Each row was made from one small tree. Brackets hold a mark, then the marks that hang from it, in the order of their numbers. Every link used is in the known rows. Write each row's tree.
Known rows:
{k945 {k824 {k662 k647}} k913}: [ 2.90  3.35  0.88 -1.76  3.15 -4.47 -2.15 -0.58 -1.89  0.51  1.07 -4.54
 -0.90 -2.95 -1.57  0.13  0.92 -2.95 -6.96 -2.08 -2.03]
{k945 k278 {k647 {k662 k327 k539}} k824 k913}: [ 7.20  0.50  1.43  0.19  2.03 -0.15 -2.97  0.80 -2.66 -0.99 -0.13 -0.78
 -1.50 -1.49 -3.05  0.28 -0.17 -1.60 -8.83 -1.47  1.95]
{k945 k278 {k824 {k662 k327 k539 k647}} k913}: [ 5.39  2.17  0.74  0.23  1.73 -0.97 -1.90 -1.63 -1.16  0.52  1.42 -2.63
 -1.85 -0.16 -3.82 -1.21 -0.98 -2.38 -7.20 -1.41  1.43]
{k913 {k945 k278 {k647 k662}}}: [ 4.88  0.92 -1.22  0.59  0.16 -1.13 -2.65  1.81 -2.75 -1.47 -0.57 -0.82
 -2.45 -0.32  0.04  1.07  0.36 -0.86 -0.10 -2.35 -2.76]
{k662 k327 k539 {k647 {k945 k913}} k824}: [ 7.38  5.16 -0.08 -0.22 -0.95  1.04 -0.45 -0.83 -1.20 -3.57  5.51 -0.97
 -0.04 -0.31 -2.29  3.55 -0.40 -3.12 -3.48 -3.89  1.21]
{k901 {k327 {k662 k824}}}: [-0.76  4.55 -3.19  2.15  1.01  0.90  0.82 -1.48  0.19  3.34  4.15 -4.64
 -1.66 -3.39  0.43  1.46 -0.95 -1.23 -0.90 -2.64 -3.64]
{k327 k662}: [-0.40  4.05 -3.56  1.42  1.75 -1.08  0.29 -2.31 -0.54  2.85  2.88 -3.97
 -1.61 -3.83  0.69  0.91  0.21 -3.00 -0.68 -1.43 -2.59]
{k327 {k662 k539 {k647 {k945 k278 k913}}}}: [ 2.72  5.12 -1.72  1.28  0.67  0.31  1.34 -2.95 -0.19  0.18  1.70 -2.32
 -0.56 -2.36 -1.72  1.89  0.14 -2.21 -2.21 -0.37  1.25]
{k945 k278 {k647 {k662 k327 k539 k824}} k913}: [ 7.70  0.70  0.81  1.02  0.87  0.62 -3.27  1.11 -2.65 -3.37  0.93 -1.69
 -1.57 -0.63 -0.74  1.61  0.54 -1.97 -6.04 -1.63  0.92]
{k327 {k662 k539 {k824 {k945 k278 k647 k913}}}}: [ 2.29  3.06 -1.29  1.87  3.23 -0.38  0.64 -1.09 -0.38  0.68  3.22 -3.07
 -2.57 -1.69 -2.14  1.06  0.61 -2.77 -2.66 -1.19  0.12]
{k901 {k327 {k662 k539 k824}}}: [-0.18  4.91 -2.90  2.52  0.56  1.66  1.38 -1.79  0.50  3.27  4.39 -4.33
 -1.57 -2.95 -0.29  1.14 -1.13 -0.85 -1.58 -2.07 -2.26]
{k327 {k662 k539 {k647 {k945 k278}} k824}}: [ 3.25  5.26 -1.79  0.85  1.44  1.04  1.87 -1.57 -0.16 -0.40  2.84 -1.88
 -0.84 -2.44 -1.44  2.76  0.73 -2.50 -1.37 -1.94  1.11]
{k901 {k327 {k662 {k647 {k945 k913}} k824}}}: [ 0.41  5.13 -2.27  1.28  1.07  0.46  0.62 -1.63 -0.03  1.41  3.28 -4.19
 -0.78 -3.21 -0.54  2.54 -0.59 -1.22 -1.69 -2.50 -2.76]
{k901 {k327 {k662 {k647 {k945 k278}}}}}: [ 0.87  5.28 -2.94  2.50 -0.90  1.58  1.51 -2.17  0.48  2.69  2.38 -3.26
 -1.03 -2.60 -0.20  2.07 -1.79 -0.74 -0.55 -2.14 -2.06]
{k647 {k662 k327 k539 {k824 {k945 k278}}}}: [ 6.30  2.33 -1.78  0.96  0.24  2.17 -3.61  1.02 -3.38  0.01  5.43 -2.10
 -2.22 -1.43 -1.44  0.81 -0.73 -2.72 -2.06 -2.19 -0.86]
{k327 {k662 k539 {k647 k945}}}: [ 2.29  5.97 -2.25  1.18  0.09  0.35  1.96 -2.55 -0.11  0.88  2.27 -2.26
 -0.39 -2.90 -0.95  2.23 -0.22 -2.38 -1.41 -1.12  0.64]
{k824 k662 k945}: [ 2.80  3.56 -1.23  1.27 -0.15 -2.40 -1.71  0.65 -1.47  2.84  2.32 -4.33
 -4.06 -0.64  0.78  0.00 -2.11 -3.63 -0.54 -2.70 -3.04]
{k913 {k945 k278 k824}}: [ 2.60  0.96 -1.60 -0.12  1.74 -2.56 -1.95  0.16 -1.71  0.98  0.66 -1.07
 -2.19 -0.70 -2.32 -0.42  0.47 -1.05 -0.79 -2.19 -3.02]
{k824 {k662 k327 k539 k647} {k945 k278 k913}}: [ 6.87  3.35  0.44  2.48 -0.91 -0.38 -1.59 -1.27 -0.83  0.28  3.15 -3.27
 -3.72  2.66 -3.53 -0.69 -3.10 -3.29 -3.26 -1.50  0.78]
{k824 {k945 k278 k647}}: [ 5.54  2.11 -0.19  2.53 -0.89 -2.16  0.15  1.21 -0.26  0.21  0.48 -1.05
 -3.00  0.16  0.14  2.00 -0.66 -2.61 -0.75 -2.29 -1.71]
{k824 {k945 {k647 k662} k913}}: [ 4.88  1.89  0.50  0.68  1.28 -3.85 -2.84  1.60 -2.40 -0.93  0.91 -3.12
 -2.18 -1.72 -0.40  1.88  0.53 -2.95 -3.43 -1.35 -2.92]

Which tree is each row?
[ 4.20  1.21 -1.16  1.11 -0.19 -2.01 -1.17  1.12 -1.46 -1.33 -0.49 -0.72
 -2.45  0.42  0.20  1.08  0.23 -0.96  0.20 -2.75 -2.79]	{k913 {k945 k278 k647}}
[ 5.30  3.02  0.56  2.07 -0.38 -1.11 -2.07  0.22 -1.70  0.95  2.93 -3.70
 -4.54  1.42 -1.50 -0.51 -3.51 -3.50 -4.55 -2.64  0.06]	{k824 {k662 k327 k539} {k945 k647 k913}}
[ 4.16  2.19 -0.98  0.79  1.58 -2.05 -0.94  1.24 -0.83 -0.36  3.40 -2.36
 -2.53 -1.14  0.07  2.27  1.30 -3.20 -0.30 -3.06 -3.11]	{k662 {k824 {k945 k278}}}
[ 1.15  5.79 -2.20  2.47  0.07  1.46  2.38 -1.75  0.78  2.02  4.23 -4.13
 -0.97 -2.58 -0.83  1.84 -0.84 -0.88 -1.54 -2.26 -2.06]	{k901 {k327 {k662 k539 k647 k824}}}
[ 5.74  5.03 -0.90  0.96 -2.49  1.42 -1.10 -1.42 -1.38  0.09  2.72 -2.58
 -2.09  0.37 -0.23  0.67 -3.05 -2.91 -2.96 -3.04  1.29]	{k824 {k662 k327 k539 {k647 {k945 k278 k913}}}}
[ 3.85  3.17 -1.81 -0.42 -0.95  1.43 -1.82 -0.41 -1.85  2.26  0.65 -0.06
 -2.42 -1.73 -0.27  1.05 -2.72 -2.28 -2.80 -3.21  1.76]	{k647 {k945 k278 {k824 {k662 k327 k539}}}}
[ 6.81  1.98  0.13  2.21  0.29  0.64 -1.11  0.16 -0.68 -1.38  5.56 -1.36
 -3.17  1.46 -3.01  1.17 -1.26 -3.13 -3.77 -3.18  0.72]	{k662 k327 k539 {k824 {k945 k278 k647 k913}}}
[ 4.48  2.52 -1.15  1.11  0.07  1.12 -0.71 -0.87 -0.79  3.44  2.07 -1.48
 -3.02 -0.55 -1.81 -1.40 -2.53 -2.27 -4.30 -2.74  1.14]	{k945 k278 {k824 {k662 k327 k539}}}
[ 6.15  2.26  1.14  1.33  1.39 -1.33 -0.01  1.15 -0.49 -2.27  2.75 -1.92
 -2.26 -0.03 -1.59  1.97  1.13 -2.35 -3.67 -1.89  0.35]	{k662 k539 {k824 {k945 k278 k647 k913}}}
[ 8.67  4.43  0.05  2.23 -1.25  1.04  1.33 -0.31  0.19 -2.18  6.47 -0.84
 -1.59  1.97 -3.78  2.33 -0.90 -3.15 -1.64 -3.52  0.53]	{k662 k327 k539 k647 {k824 {k945 k278}}}
[ 7.87  4.15  1.76  0.94  0.79 -1.87  1.19  0.27  0.03 -3.80  3.42 -2.00
 -0.70  0.41 -3.07  2.89  2.05 -2.47 -2.99 -1.65  0.15]	{k662 k539 k647 {k824 {k945 k278 k913}}}
[ 4.55  1.27 -0.44  0.63  0.71 -0.73 -1.38  1.12 -1.78  0.55  0.21 -0.41
 -3.52  0.91 -2.21 -0.67 -1.64 -1.13 -2.50 -3.49 -0.71]	{k913 {k945 k278 k647 {k824 {k662 k327 k539}}}}
[ 7.73  4.53  0.65  1.30  0.02 -0.78  0.11 -0.55 -0.39 -2.84  6.82 -2.16
 -1.13  1.11 -4.10  2.33 -0.12 -3.54 -3.19 -3.13 -0.38]	{k662 k327 k539 k647 {k824 {k945 k913}}}
[ 5.50  4.37  0.07 -0.99 -0.35 -2.27 -0.37 -0.66 -0.97 -1.93  0.01 -1.00
  0.58 -2.22 -0.86  3.37  0.91 -2.33 -3.07 -2.26 -0.49]	{k662 {k647 {k945 k278 k824 k913}}}
[ 7.65  5.42  0.31 -0.12 -1.21  0.77  1.62  0.39 -0.29 -3.75  2.34 -0.18
  0.21 -0.97 -0.59  4.45  1.31 -1.99 -1.69 -3.06  1.71]	{k662 k539 {k647 {k945 k278}} k824}
[ 4.12  1.03 -0.75  0.35  0.99 -1.32 -1.78  1.35 -1.97  0.64 -0.03 -0.58
 -3.59  0.62 -1.74 -0.39 -1.46 -1.36 -2.10 -3.83 -1.67]	{k913 {k945 k278 k647 {k824 {k662 k327}}}}
[ 5.31  0.69  1.73  0.01  2.52 -3.09 -1.09  0.62 -1.01 -1.07 -1.70 -1.19
 -1.24 -1.63 -1.49  1.15  1.12 -1.84 -7.59 -1.95  0.25]	{k945 k278 k647 k824 k913}
[ 6.33  4.23 -1.40  0.62 -2.39 -0.06 -1.47 -1.84 -1.04 -1.87  2.89 -0.89
 -0.23 -0.24 -0.99  2.98 -1.47 -3.25 -1.81 -3.23 -0.55]	{k662 k327 {k647 {k945 k278 k913}}}
[ 3.99  0.91 -0.43  0.18  1.35 -2.50 -1.01  1.48 -1.52 -0.25 -0.72 -0.11
 -2.49 -0.27 -1.64  0.61  0.24 -0.88 -1.79 -3.07 -2.21]	{k913 {k945 k278 k647 k824}}
[ 1.45  2.57 -1.84  1.35  3.91 -1.52 -0.29 -0.57 -0.77  0.80  2.79 -3.46
 -2.63 -2.33 -1.16  1.57  1.05 -3.35 -1.84 -1.92 -1.82]	{k327 {k662 {k824 {k945 k278 k647 k913}}}}
[ 4.90  4.54 -1.46  0.42 -1.86  0.28 -2.06 -1.01 -1.86  0.22  2.31 -3.01
 -2.16 -0.27  0.69  1.21 -2.64 -3.46 -1.98 -3.78 -0.68]	{k824 {k662 k327 {k647 {k945 k278 k913}}}}
[ 2.65  5.28 -1.43  0.17  2.38 -0.17  1.11 -1.78 -0.57 -0.89  3.11 -2.76
 -0.49 -2.99 -1.63  2.75  1.22 -2.70 -2.55 -1.66  0.49]	{k327 {k662 k539 {k647 {k945 k913}} k824}}
[ 4.87  3.43 -2.23 -1.40 -0.69  2.77 -4.30  0.39 -4.44  1.55  2.84 -0.18
 -1.12 -3.89 -1.24  1.34 -2.35 -2.16 -4.08 -2.53  1.43]	{k647 {k662 k327 k539} {k945 k824}}
[ 6.25  4.79 -1.22  0.45 -0.42 -0.60  0.18 -0.08 -0.73 -2.33  6.25 -2.21
 -0.43 -0.81 -0.32  3.53  0.36 -4.01 -1.13 -5.20 -3.05]	{k662 k327 k647 k824}
[ 6.61  0.08  1.07 -0.28  2.53 -0.92 -3.61  1.13 -3.02 -0.94 -0.39 -1.06
 -1.56 -1.93 -2.34  0.65  0.13 -2.00 -8.15 -1.93  0.61]	{k945 k278 {k647 {k662 k327}} k824 k913}
[ 5.13  0.80 -1.60  0.97 -0.24 -0.47 -2.97  1.49 -2.84 -1.14  0.37 -0.67
 -2.71  0.22 -0.40  0.75 -0.49 -1.08 -0.12 -2.76 -2.63]	{k913 {k945 k278 {k647 {k662 k327}}}}
